Each row comes from the steps of one walk. Every step used is in the known rows, and no mark comes twice. Write the walk behind each row, first mark first.
Known rows
podo kenun tiba: [-2.64 -0.32  0.68 -0.89 -0.17 -0.01 -0.61  1.00 -1.71 -2.27 -1.35 -1.09
  2.55 -1.42 -0.69  0.31 -5.50 -0.84 -0.06 -0.85  1.92 -0.91 -0.59 -0.36]
kenun simuv rubuk tiba: [ 0.23 -1.91 -0.15 -0.50 -0.84 -0.10 -0.09 -0.32  2.21  1.05 -1.12 -0.48
 -0.27 -2.42  1.07 -1.07  0.02 -0.29 -1.92 -0.27 -2.28 -0.15 -1.19 -0.96]
tiba soli: [ 0.21 -0.12 -0.51 -0.95  1.17  1.13 -1.91 -0.23 -1.14  0.30 -0.45  1.23
  0.10  0.13  0.39  1.07  0.71  2.74  0.61  0.14 -1.94  1.35  0.29 -0.67]
tiba soli simuv rubuk kenun: [-1.85 -2.08  0.44 -0.79  2.03  1.59 -3.95 -1.27 -0.39  1.70 -0.06  3.62
  0.60 -1.57 -0.55  0.15 -0.44  4.32  0.82  2.04 -2.44  2.23 -1.49 -3.70]
tiba soli rubuk: [ 1.68 -0.27 -0.61 -1.20  1.88  1.69 -1.18 -0.70 -1.60 -0.76 -1.74  0.89
  0.12 -0.13  0.99  0.62  0.49  3.77 -0.82  0.03 -1.49  3.51  0.92  0.10]
kenun gibom soli simuv rubuk: [ 0.75 -1.81  1.53 -1.04  0.13  0.16 -4.19 -2.39  1.13 -0.16 -0.41  3.03
  3.43 -2.45  0.25  1.27 -0.13  0.38 -1.35  1.88 -0.73  1.23 -0.10 -0.35]
rubuk tiba soli simuv: [ 0.91 -1.32 -1.39 -0.27  0.22  0.98 -3.22 -1.78 -0.05 -0.11 -0.09  3.38
  2.63  0.23  0.37  1.08  0.61  2.17  1.81  0.83 -1.30  0.68 -1.37 -3.03]
podo gibom soli: [-0.50  0.00  0.66  1.03  1.61  0.88  0.05  0.85  1.08 -0.75 -1.67 -0.58
  2.26 -1.04 -0.12  2.71 -0.08 -1.86  2.43  2.41 -0.24  2.08  0.86 -0.05]
simuv rubuk kenun: [-2.22 -1.56  1.33  0.28  0.47  0.70  0.03 -0.08  0.49  0.57 -0.80  0.21
 -1.97 -1.73 -1.13 -0.96 -0.84  0.81 -0.07  1.45 -2.42  1.39 -1.20 -1.98]
tiba soli simuv rubuk: [ 0.19 -0.67  0.49 -1.38  1.38  0.96 -3.70 -1.63 -0.23  2.27  0.88  3.30
  0.83 -1.48  0.88  0.41  0.06  4.46 -0.46  1.34 -1.96  1.61 -1.34 -1.98]
rubuk kenun gibom soli simuv: [-1.08 -2.91  0.31  0.10  0.36  0.50 -4.68 -1.86  0.78 -1.63 -1.46  3.39
  4.92 -1.20 -2.06  1.67 -0.41 -0.53  1.06  1.75  0.44  1.24  0.80 -1.85]
gibom podo kenun simuv: [-1.95 -2.04 -2.01 -0.48  1.09  0.23 -2.28  0.30  0.92 -1.10 -3.12 -0.38
  4.59 -1.23  0.77 -1.36 -2.90  0.26 -1.11 -0.24  1.32  0.47 -0.51 -1.67]
gibom podo kenun: [-1.81 -1.21 -1.04  0.37  1.08  0.35 -0.86 -0.38 -0.35 -2.38 -2.65 -0.07
  3.31 -0.18  0.18 -1.11 -2.97  0.09  0.80  0.83  0.61  1.07 -1.29 -2.42]
soli rubuk: [ 1.49 -0.21 -0.12 -0.35  0.86  0.71  0.80 -0.48 -0.54 -1.07 -1.25 -0.49
 -0.10 -0.41  0.59 -0.32 -0.36  1.13 -1.36 -0.29  0.51  2.33  0.58  0.94]
soli tiba: [ 0.30  1.26  0.48 -0.69  1.34 -0.37  0.54  0.68  0.04 -0.34 -0.27  0.16
  1.59 -0.69  0.46  0.93 -1.40  1.07  0.62 -1.07  1.25 -0.52 -0.22  1.41]
gibom soli rubuk kenun simuv: [-1.29 -2.11  0.13 -1.20  1.44  1.85 -0.91 -0.90  1.52 -1.04 -4.04 -0.66
  2.70 -2.06 -0.99  0.30 -1.19  0.73 -0.50 -0.25 -0.26  2.95  2.42  0.24]
gibom podo kenun tiba soli: [-3.24 -0.97 -0.66 -0.53  2.49  1.41 -3.04 -0.47 -2.32 -2.88 -3.00  0.84
  5.60 -1.20  0.83  0.76 -4.83  3.32  0.58  0.00  0.74  0.99 -0.57 -2.57]
kenun tiba: [-1.55  0.23  0.79 -0.07  0.30 -0.21 -0.22 -0.10 -0.86 -0.95  0.14 -0.36
  2.06 -1.25  0.26  0.99 -2.73  0.52 -0.65 -1.21  1.84 -1.47  0.50  0.54]
kenun gibom: [ 1.43 -1.16 -0.66  0.00 -0.66 -0.71 -2.12 -0.04 -0.44 -1.13 -0.23  1.26
  0.98 -0.41  0.15  0.67  1.05 -0.67 -1.90  0.29 -0.14  0.57  0.10  0.62]
soli rubuk kenun simuv: [-0.67 -2.25 -1.12 -0.47  1.32  1.11 -0.66  0.29  0.69 -0.28 -2.60 -0.55
  0.99 -1.62 -0.44 -0.90 -0.75  1.33 -1.82 -0.91  0.33  2.58  1.18 -0.14]
kenun simuv: [ 0.05 -0.78 -1.02 -0.84  0.03 -0.06 -1.30  0.65  1.18  1.29 -0.44 -0.23
  1.22 -1.03  0.51 -0.27  0.04  0.24 -1.80 -1.24  0.39 -0.53  0.81  0.67]
kenun gibom podo: [ 0.67 -1.82 -1.79  1.33  1.07 -0.58 -2.91 -1.25  0.08 -1.98 -1.52  1.83
  3.99 -0.33  1.36  0.08  0.93  0.24 -1.70  0.77  0.58  0.95 -0.18 -0.74]

Write each row's walk
[ 0.49 -1.53  0.47  0.28 -0.64 -0.04 -1.00 -1.97  1.34  0.67  0.39  2.04
  0.81 -1.33  0.52 -0.68 -0.39  0.05  0.13  1.33 -1.06 -0.10 -2.57 -2.63] | soli simuv rubuk tiba
[-3.45 -1.44  1.54 -0.79  2.11  1.67 -2.08 -0.22 -1.34  0.24 -1.20  1.10
  0.33 -2.87 -0.37  1.06 -2.80  3.98 -0.05  0.45 -2.46  1.31 -0.42 -2.02] | simuv rubuk kenun tiba soli
[-3.49 -1.09  0.84  0.54  0.95  0.31 -0.49  0.28 -0.79 -1.31 -0.84 -0.06
  1.73 -1.63 -1.41  0.81 -3.18  0.38  0.78 -0.49  1.30 -0.62  0.17 -0.96] | rubuk kenun tiba
[ 0.84 -2.64 -0.77  0.51  0.58  0.49 -1.62 -0.17 -0.94 -2.41 -2.31  1.24
  0.56 -1.00 -0.85 -0.02  0.34  0.28 -1.98  0.64 -0.44  3.62  0.40 -0.08] | soli rubuk kenun gibom
[-3.65 -1.43  2.14  0.16  0.98  0.47 -0.10 -0.10 -0.29 -0.04 -0.81 -0.11
  0.13 -3.08 -0.68  0.03 -3.53  1.08 -0.72  0.20 -0.36 -0.14 -0.85 -1.28] | simuv rubuk kenun tiba
[ 2.61 -2.14 -0.03 -0.06 -0.44  0.77 -0.44 -2.40  0.31 -4.16 -3.62  0.57
  2.84 -1.00  0.14  1.36  0.73 -1.66 -0.56  0.73 -1.32  2.97  1.17  0.36] | kenun gibom soli rubuk tiba
[-2.05 -1.12  0.66  0.29  1.63  1.01  0.39 -0.19 -1.24 -2.25 -2.25 -0.35
  1.72 -1.91 -0.67  0.37 -3.43  1.49 -0.68 -0.97  1.63  1.59  0.73 -0.08] | soli rubuk kenun tiba
[-2.01 -2.05 -0.93 -0.19  0.37  0.49 -1.63  0.81  1.17  0.92 -1.39 -0.08
  1.02 -1.41 -1.11 -0.39 -0.55  0.31 -0.59 -0.41 -0.15  0.30  0.64 -0.96] | rubuk kenun simuv
[-1.69 -3.39 -0.43  1.58  1.63  0.11 -2.90 -1.36  0.49 -1.36 -2.27  2.17
  1.92 -2.00  0.44 -0.78  0.03  1.31 -1.55  2.10 -1.85  2.34 -1.46 -2.89] | simuv rubuk kenun gibom podo
[-3.41 -1.75  1.67  0.13  1.20  0.29 -2.41 -1.05  0.05  0.72  0.26  1.85
  2.52 -3.14 -0.78  0.17 -3.94  1.99 -0.35  0.54  1.25 -0.61 -1.33 -2.39] | soli simuv rubuk kenun tiba
[-1.65 -2.79  1.97 -0.30  0.30  0.64 -2.28 -1.43  0.71 -1.27 -2.34  1.13
  0.78 -2.63 -1.47  0.85 -0.14 -0.40 -0.56  2.12 -3.05  2.19  0.24 -1.15] | simuv rubuk kenun gibom soli
[-2.65 -1.33  1.43  1.25  3.23  1.88  0.33  0.59 -0.37 -2.98 -3.88 -0.94
  3.97 -2.82 -1.02  2.93 -3.51 -0.43  1.85  1.51  1.29  3.70  1.73 -0.31] | podo gibom soli rubuk kenun tiba
[-1.34 -0.41  1.24 -1.56  1.71  0.80 -4.10 -1.51 -1.07  1.41  0.82  2.97
  3.03 -2.73  1.33  1.40 -2.68  4.85 -1.00  0.10 -0.01  0.10 -0.87 -1.34] | kenun tiba soli simuv rubuk
[-0.29 -1.08  0.25 -1.05  0.03 -0.09 -0.97  0.32  1.67  2.32 -0.23 -0.46
 -0.49 -2.51  1.15 -0.96 -0.45  1.17 -2.90 -0.35 -1.22  0.10 -0.40  0.40] | kenun simuv rubuk
[ 0.50 -0.50 -0.86 -0.92  1.23  0.94 -4.03 -1.11 -0.72  1.05  0.69  3.27
  2.52  0.12  0.54  1.11  0.41  3.53  0.68  0.52 -0.20  0.99 -0.32 -1.75] | tiba soli simuv
[ 1.82 -1.07 -0.59  0.32 -0.27  0.67  1.71 -1.26  0.11 -2.38 -2.11 -0.29
  0.01 -0.13  0.61 -0.47  0.22 -0.54 -0.19 -0.05 -0.59  2.01 -0.47 -0.47] | soli rubuk tiba
[ 0.19 -1.13  0.81  0.36 -0.91  0.03  1.11 -1.02  0.94 -0.13 -0.73 -0.16
 -1.48 -1.28  0.50 -0.77  0.05 -0.70 -0.17  0.93 -2.73  0.35 -1.91 -1.89] | simuv rubuk tiba
[ 1.18 -2.60  1.09 -0.32 -0.99  0.00 -3.26 -3.11  1.72 -1.27 -1.29  3.03
  3.56 -2.20  0.19  1.19  0.33 -1.15 -0.31  2.14 -1.94  0.86 -1.17 -1.81] | kenun gibom soli simuv rubuk tiba
[-0.11 -3.35 -1.78  1.68  2.23  0.75 -2.23 -1.52 -0.48 -3.51 -3.66  1.88
  3.54 -0.74  0.38 -0.39  0.15  1.38 -1.82  1.04  0.24  4.14  0.12 -1.46] | soli rubuk kenun gibom podo
[-0.57 -2.45 -0.59  0.80 -0.11 -0.25 -2.46  0.24 -0.42 -1.43 -1.06  1.48
  0.80 -0.67 -1.44  0.29  0.62 -0.71 -0.60  0.93 -0.87  1.29 -0.14 -0.94] | rubuk kenun gibom
[-0.39  1.25  1.79 -1.27  1.44  0.42  0.59 -0.61  0.81 -1.26 -1.90  0.06
  3.55 -1.32  0.01  2.41 -1.82  0.52  1.91 -0.43  0.69 -0.16  1.13  1.54] | gibom soli tiba
[ 0.38 -1.75 -0.50 -0.60 -1.10 -0.48 -2.62  1.15 -1.52 -2.60 -1.38  0.58
  1.50 -0.60 -1.05 -0.12 -1.55 -1.76 -1.35  0.71 -0.21  1.23 -0.91 -0.42] | podo kenun gibom
[-1.06 -1.19  1.16 -0.60  1.44  0.29 -2.00 -0.11  0.42 -2.85 -2.96  1.47
  4.34 -1.84 -1.54  2.55 -1.29 -0.09  1.31  0.45 -0.06  1.19  1.05  0.52] | rubuk kenun gibom soli tiba
[ 0.28 -3.44 -2.17  0.77  3.32  1.70 -4.00 -1.74 -1.64 -2.99 -4.08  3.09
  3.72 -0.84  0.77  0.62  0.79  4.10 -1.31  1.26 -1.59  5.36  0.34 -2.30] | tiba soli rubuk kenun gibom podo
[-0.34 -1.66  0.56 -1.27 -1.07  0.22 -2.85 -0.16 -0.70 -3.49 -2.93  0.31
  3.21 -1.03 -1.48  1.03 -2.17 -2.27  0.20  1.32 -0.73  1.61  0.59 -0.20] | podo kenun gibom soli
[-0.69 -3.42  0.37  0.41  0.45 -0.24 -4.46 -1.00  0.43  0.36  0.00  3.53
  1.38 -2.20 -0.88 -0.39 -0.16  0.91 -1.67  2.02 -0.76  1.59 -1.73 -2.36] | soli simuv rubuk kenun gibom
[-0.15 -2.07  0.29 -1.38 -0.71  0.15 -4.90 -1.05 -0.05 -2.64 -1.80  2.24
  5.63 -1.22 -1.46  1.19 -2.50 -1.52  0.36  1.61  1.03  1.08  0.00 -1.21] | podo kenun gibom soli simuv
[-1.09 -2.36 -0.52  0.55  2.91  1.89 -0.77  1.17  1.83 -0.98 -4.35 -1.08
  3.14 -2.61 -0.75  1.83 -0.78 -0.58  0.59  1.62  0.03  4.69  2.06  0.01] | podo gibom soli rubuk kenun simuv
[-0.71 -2.41 -0.52 -2.37 -0.37  1.29 -2.27  0.45  0.26  0.09 -2.75  0.20
  0.47 -2.34  0.25 -0.82 -1.95  1.35 -0.73  0.58 -4.36  1.89 -2.08 -2.82] | podo kenun simuv rubuk tiba soli
[-3.00 -1.43 -0.05 -0.52  2.10  1.46 -4.55 -0.97 -1.49 -0.11 -0.21  3.31
  4.38 -1.38 -0.97  1.70 -3.01  4.02  1.33  0.02  1.02  0.12  0.05 -2.66] | rubuk kenun tiba soli simuv
[ 2.08 -1.33  0.48 -0.85  0.45  0.69 -1.50 -1.71 -0.23 -3.01 -2.90  0.62
  2.74 -1.15  0.25  1.43  0.44 -0.20 -1.81  0.63 -0.18  3.36  2.02  1.78] | kenun gibom soli rubuk
[-2.87 -1.30 -1.09 -0.66  2.70  1.20 -5.16 -1.47 -1.81 -2.00 -1.97  2.98
  7.96 -1.30  0.96  0.94 -5.38  4.22  0.81  0.28  2.39  0.42 -1.07 -3.54] | gibom podo kenun tiba soli simuv
[ 0.49 -1.13  0.23 -0.64  0.15  1.06 -0.66 -1.15 -0.01  0.12 -0.93  1.19
 -1.32 -0.95  1.05  0.21  0.77  2.10  0.54  1.09 -4.71  1.79 -1.85 -2.66] | simuv rubuk tiba soli
[ 0.40 -1.98 -0.68 -1.42  0.12  1.13 -1.92 -0.48  1.09  1.33 -1.44  0.82
 -0.10 -2.14  1.54 -0.20  0.84  2.36 -1.19 -0.03 -4.30  1.18 -1.12 -1.87] | kenun simuv rubuk tiba soli
[-1.81 -3.16 -1.24 -0.03  0.17  0.36 -1.16 -0.73  1.86 -1.19 -3.72 -0.45
  3.00 -2.37  1.31 -2.15 -2.78 -0.20 -1.09  0.64 -1.56  0.98 -2.57 -3.60] | gibom podo kenun simuv rubuk tiba
[-1.18 -1.63  0.54  1.44  2.80  1.90  0.71  0.63  0.61 -2.16 -4.03 -0.56
  2.02 -1.53 -1.16  2.02 -0.91 -0.74  2.43  2.77 -0.45  5.13  1.27 -0.74] | podo gibom soli rubuk kenun
